Each row was made from one small tree. The marks that hang from a mark follow it in brackets, in the order of their numbers. Every link used is in the known rows. Write each row's tree.
Known rows
q_380(q_908(q_555 q_843(q_164))): [  2.9   4.3   5.6  34.4 -16.9 -32.8  22.0  13.4  43.4 -40.2 -13.1  -9.2
   5.8  13.2  28.0  12.2  -5.8  20.1  69.1 -29.7  -5.3]
q_843(q_164(q_177 q_851)): [-25.6  24.1  -7.2  17.8 -13.8 -15.3  30.9  -2.4  68.9   0.5  -1.4 -21.2
 -11.6  15.2  20.1 -49.3  -6.8  63.2  26.7  11.3 -20.6]
q_177(q_164(q_843 q_851 q_998) q_282): [-20.7   7.0   8.4  -9.9 -12.5 -11.7  10.3   1.3  83.8 -18.7   7.2 -47.9
 -16.8  22.1 -10.2 -70.4 -14.6  78.7  21.5 -14.1   7.3]
q_555(q_908): [ -8.0  -4.3  12.1   7.4 -25.8  -8.9  30.9   1.8  46.9 -10.0 -14.7 -15.8
  12.0  23.9  13.1 -30.5  -3.7  32.6  25.5  17.9 -13.8]
q_843(q_164(q_177 q_851 q_998)): [-23.8  41.5   9.1   8.7 -10.9 -10.5  32.6  -0.8  78.9  -0.6   4.2 -27.1
 -19.6  10.8  22.5 -57.8 -12.8  77.3  30.6   8.1 -10.1]
q_908(q_380 q_843(q_164)): [  7.8   0.4   2.5  40.3 -14.0 -45.4  16.3  -1.1  36.7 -33.6  -9.8   3.5
   1.9  27.4  24.3  13.2  -6.0  21.0  69.1 -29.2  -9.3]
q_380(q_908(q_555 q_843(q_164(q_851 q_998(q_282))))): [ -4.0  24.8  21.7  15.0  -8.0 -14.6  36.5   9.7  58.5 -38.9  -2.8 -38.0
 -13.7  11.2  44.6 -21.9 -23.6  42.4  79.5 -45.2   1.9]
q_177(q_164(q_843 q_851) q_282(q_998)): [-15.0 -26.5  -6.1  -1.2 -35.4 -14.8  18.8  14.3  68.0 -23.0   6.5 -37.4
 -12.4  42.9  -3.1 -61.2  -2.7  63.0  19.9 -10.6  -4.6]
q_177(q_164(q_851) q_282(q_998)): [-15.5 -31.8  -1.6   3.2 -40.7 -13.6  19.3  21.2  60.3 -28.0  -0.4 -41.1
   1.9  38.5  -6.1 -60.3 -10.0  51.1  23.5  -4.5 -20.0]
q_555(q_908(q_380 q_843(q_164(q_177 q_851 q_998)))): [  0.3  42.3  33.8  23.9 -27.7 -21.6  39.9  -4.8  69.3  -7.5   6.1 -21.3
  -3.6  26.3  35.3 -56.2 -43.6  75.6  49.3 -18.8  -8.1]
q_177(q_164): [-16.7  -8.0   0.4   8.4 -20.7 -20.2  13.3  11.4  57.9 -13.4 -10.8 -14.4
  11.2  22.9  -5.9 -26.3  -4.7  36.6  36.0  -9.2  -4.6]
q_998(q_282(q_177(q_164(q_843)))): [-21.9  -7.9  -8.6   1.5 -26.4 -18.1  20.5  18.6  67.6  -9.9 -13.0 -24.4
 -21.3  25.1  20.6 -23.5   5.6  27.7  36.0 -23.1  15.3]
q_555(q_908(q_380 q_843(q_164(q_998(q_282(q_177)))))): [ 11.4  11.8  31.0  19.3 -40.2 -28.9  36.9  11.7  47.0 -24.8 -15.5 -22.0
 -18.1  33.1  59.7  -3.2 -22.0  23.6  65.0 -30.2   3.1]
q_555(q_908(q_380 q_843(q_164(q_998(q_282))))): [ 10.5  11.5  39.6  15.1 -23.6 -25.3  38.6  -1.2  43.9 -26.6 -10.2 -17.4
  -8.8  35.3  54.7   0.3 -34.7  38.3  72.2 -36.9  -8.0]
q_843(q_164(q_177)): [-23.4  15.0  -3.2  22.3 -13.2 -22.7  27.4   2.7  61.5  -5.3 -10.0  -7.5
  -9.6  12.7  23.1 -19.8  -5.3  49.0  31.1  10.0 -22.5]
q_998(q_282(q_177)): [-20.6  -9.2  -9.9  14.1 -19.2 -15.4  28.5  18.9  48.5 -22.3 -19.8 -23.2
 -11.3   9.5  27.1 -16.1  10.0   1.6  40.1   0.1  -3.2]
q_908(q_380 q_555): [  3.2  -4.3  20.0  32.3 -17.2 -33.9  18.8  18.2  35.9 -32.0  -8.3  -5.2
  15.7  15.0  11.4 -14.5   1.5  13.9  68.9 -13.6   0.4]
q_380(q_908(q_555 q_843(q_164(q_177 q_851 q_998)))): [-11.8  47.2  20.3  27.9 -13.1 -19.0  35.0  12.0  76.2 -23.7   5.8 -28.1
  -6.7  -0.5  29.0 -47.0 -31.4  65.4  60.8 -29.2   0.4]
q_908(q_380 q_555 q_843(q_164(q_177))): [ -0.6  16.4  21.6  46.8 -21.1 -45.5  21.8  14.3  53.1 -31.8  -3.3   4.7
   1.4  10.0  36.3 -11.4 -22.8  34.9  80.1 -36.7 -10.9]
q_164(q_177 q_843 q_998): [-27.5  35.2   8.3  10.4   1.6 -12.8  29.8   1.1  80.6  -4.6   5.4 -10.9
 -17.1  -0.6  10.6 -48.7  -8.8  64.2  28.8   0.1  10.9]
q_380(q_908(q_843(q_164))): [ -2.6   4.6 -11.2  33.4  -8.5 -30.6  23.8   1.0  42.6 -31.1 -14.5  -9.6
   5.0  18.6  18.5  17.1  -7.2  22.4  50.3 -19.4 -10.6]
q_380(q_908(q_843)): [ -8.6   1.6 -10.6  34.3  -1.5 -24.4  25.0   5.3  43.8 -35.4 -11.0 -11.5
  19.3   5.3   1.1  -3.0 -11.5  12.4  48.5 -19.8  -4.1]
q_380(q_908): [-13.3  -0.1 -11.5  24.7  -3.4 -17.8  28.2   7.6  40.2 -19.6 -14.5 -18.9
  16.6  13.2  -4.1  -5.5  -0.3  17.4  31.9   5.2  -6.7]

Which tree is each row?
[ -4.1  -0.5  21.3  46.5 -21.9 -48.2  14.7  15.4  54.0 -45.7  -4.8 -12.8
  -2.4   7.0  29.9 -16.0 -32.8  37.3  69.5 -34.1 -25.6] -> q_908(q_380 q_555 q_843(q_164(q_177(q_282))))
[  7.7  -2.5  20.1  42.0 -15.5 -41.2  15.5  16.0  38.5 -48.2  -5.5   1.8
  17.4   8.6  16.2 -11.4  -8.6   8.9  85.2 -38.6   2.9] -> q_908(q_380 q_555 q_843)
[  0.9  16.0  21.3  37.1 -31.3 -33.9  35.4  -1.1  52.2 -11.4  -7.5  -1.7
   6.3  28.1  36.2 -16.9 -35.7  47.4  50.9 -16.9 -20.4] -> q_555(q_908(q_380 q_843(q_164(q_177))))
[-20.8   3.9 -10.4  38.4  -7.4 -32.0  23.7   4.5  59.8 -33.6 -10.9 -26.6
   0.0   4.9  14.9  -6.6 -35.5  40.1  33.1 -15.0 -33.4] -> q_380(q_908(q_843(q_164(q_177(q_282)))))
[-16.8  24.9   0.3  -4.3 -28.5 -12.3  16.1  14.4  85.5  -2.6   3.3 -34.3
 -22.5  22.3   0.9 -69.4   6.9  62.8  23.5 -10.3  34.3] -> q_282(q_177(q_164(q_843 q_851 q_998)))
[-13.8  20.9  23.2  31.1 -13.1 -30.3  24.0  17.8  69.7 -43.4  -4.1 -31.5
  -7.5  -6.2  26.5 -21.8 -39.9  52.2  55.2 -28.1 -16.4] -> q_380(q_908(q_555 q_843(q_164(q_177(q_282) q_998))))
[-16.9  24.3   8.6  -9.2 -12.0  -8.6  18.0   0.3  83.0  -3.9   8.9 -30.1
 -13.1  24.6  -3.9 -66.1  -4.7  77.5  31.2 -17.2  23.4] -> q_177(q_164(q_843 q_851 q_998))
[-19.4  13.3  10.3  -2.4   6.4  -8.6  31.3   0.1  63.4 -20.2  -2.4 -20.7
 -24.2  11.5  26.0 -23.5  -0.9  40.8  47.3 -16.1  12.2] -> q_164(q_843 q_998(q_282))
[ 15.5  -0.4  19.4  31.3 -31.9 -35.7  26.4  -4.1  36.8 -23.2 -12.8  -2.5
   8.2  40.2  34.5   2.6 -17.9  31.1  57.8 -19.2 -13.5] -> q_555(q_908(q_380 q_843(q_164)))
[-21.0   3.9  21.1  -7.2 -12.1  -9.4  25.4  13.3  66.1 -17.5  -8.2 -29.5
  -5.0  17.8  13.8 -29.2 -20.2  43.3  50.8 -26.3   1.3] -> q_177(q_164(q_998(q_282)))
[  0.2  26.7  24.8  14.0 -17.8 -21.4  18.9   6.0  66.5 -37.4   3.2 -19.6
 -15.8   9.2  34.1 -42.0  -4.6  53.5  72.1 -28.8   5.4] -> q_908(q_555 q_843(q_164(q_851 q_998)))
[ 13.9   0.2  19.7  41.4 -21.8 -47.2  14.0  11.9  37.2 -43.2  -8.1   3.9
   3.0  21.2  33.5   7.9  -4.8  18.5  87.3 -38.6  -3.6] -> q_908(q_380 q_555 q_843(q_164))
[-33.5  21.5   9.0   9.0  -4.4  -7.2  25.6   4.9  81.3 -19.0   5.1 -46.8
  -8.2  -5.5  -0.9 -83.3 -27.4  69.6  18.0  10.4 -18.7] -> q_164(q_177(q_282) q_851 q_998)
[-33.8  29.7  12.4   3.0   7.5  -6.6  39.3   2.5  79.4  -8.4   2.7 -20.0
 -25.3  -0.1  28.1 -42.3 -18.6  57.4  40.3 -13.7   4.7] -> q_164(q_177 q_843 q_998(q_282))
[ 15.4  17.8  36.3  33.4 -18.9 -42.6  15.9  12.1  46.9 -44.1  -3.1  -1.8
  -5.2  17.4  35.3  -1.4 -11.1  32.6  90.8 -42.1   7.4] -> q_908(q_380 q_555 q_843(q_164(q_998)))
[-15.1   3.7   6.6  40.0 -16.0 -34.2  21.8  16.3  59.9 -42.7  -9.5 -26.0
   0.7  -1.5  25.0 -12.2 -33.5  37.9  51.7 -25.2 -27.6] -> q_380(q_908(q_555 q_843(q_164(q_177(q_282)))))
[-18.6   7.2 -16.0   3.8 -31.5 -16.8  14.4  12.7  75.9  -1.8  -2.2 -28.5
 -14.8  27.8  -0.9 -60.2  13.5  48.6  20.3  -7.6  22.3] -> q_282(q_177(q_164(q_843 q_851)))
[  0.2  13.5   0.9  30.5 -16.7 -25.0  25.3   8.5  50.8 -35.1  -5.5 -23.5
   3.5  16.4  25.1 -18.2  -7.7  35.2  64.8 -27.5  -3.5] -> q_380(q_908(q_555 q_843(q_164(q_851))))
[ -7.2   8.5  16.8  42.1 -21.9 -40.4  17.7  10.1  61.3 -41.1   2.9 -26.4
  -4.8   9.5  27.0 -46.7 -33.9  51.5  65.3 -32.8 -24.7] -> q_908(q_380 q_555 q_843(q_164(q_177(q_282) q_851)))
[-11.3  16.0  13.7  22.4 -30.1 -20.0  34.8  -2.9  65.5 -10.4  -9.0  -5.3
  -1.4  18.5  38.3 -27.3 -27.7  53.9  37.0  -5.0 -24.5] -> q_555(q_908(q_843(q_164(q_177))))
[-17.2  20.2  -9.5  39.7  -7.3 -29.1  31.5   3.3  58.5 -19.1  -9.0  -8.8
   3.3   7.0  20.9  -1.9 -24.8  38.5  43.0 -18.1 -17.7] -> q_380(q_908(q_843(q_164(q_177))))
[-27.9  25.1   8.5   8.0 -10.9 -13.5  24.1   0.2  79.4 -14.8   2.5 -45.0
 -22.9   7.4  16.5 -62.4 -23.6  79.1  20.1  10.8 -25.1] -> q_843(q_164(q_177(q_282) q_851 q_998))
[ -2.7   1.4   6.1  35.8  -9.9 -26.8  22.7  17.5  44.8 -44.6 -10.3 -10.3
  19.5   0.0  10.4  -8.4 -10.1  10.7  67.3 -29.7   1.1] -> q_380(q_908(q_555 q_843))
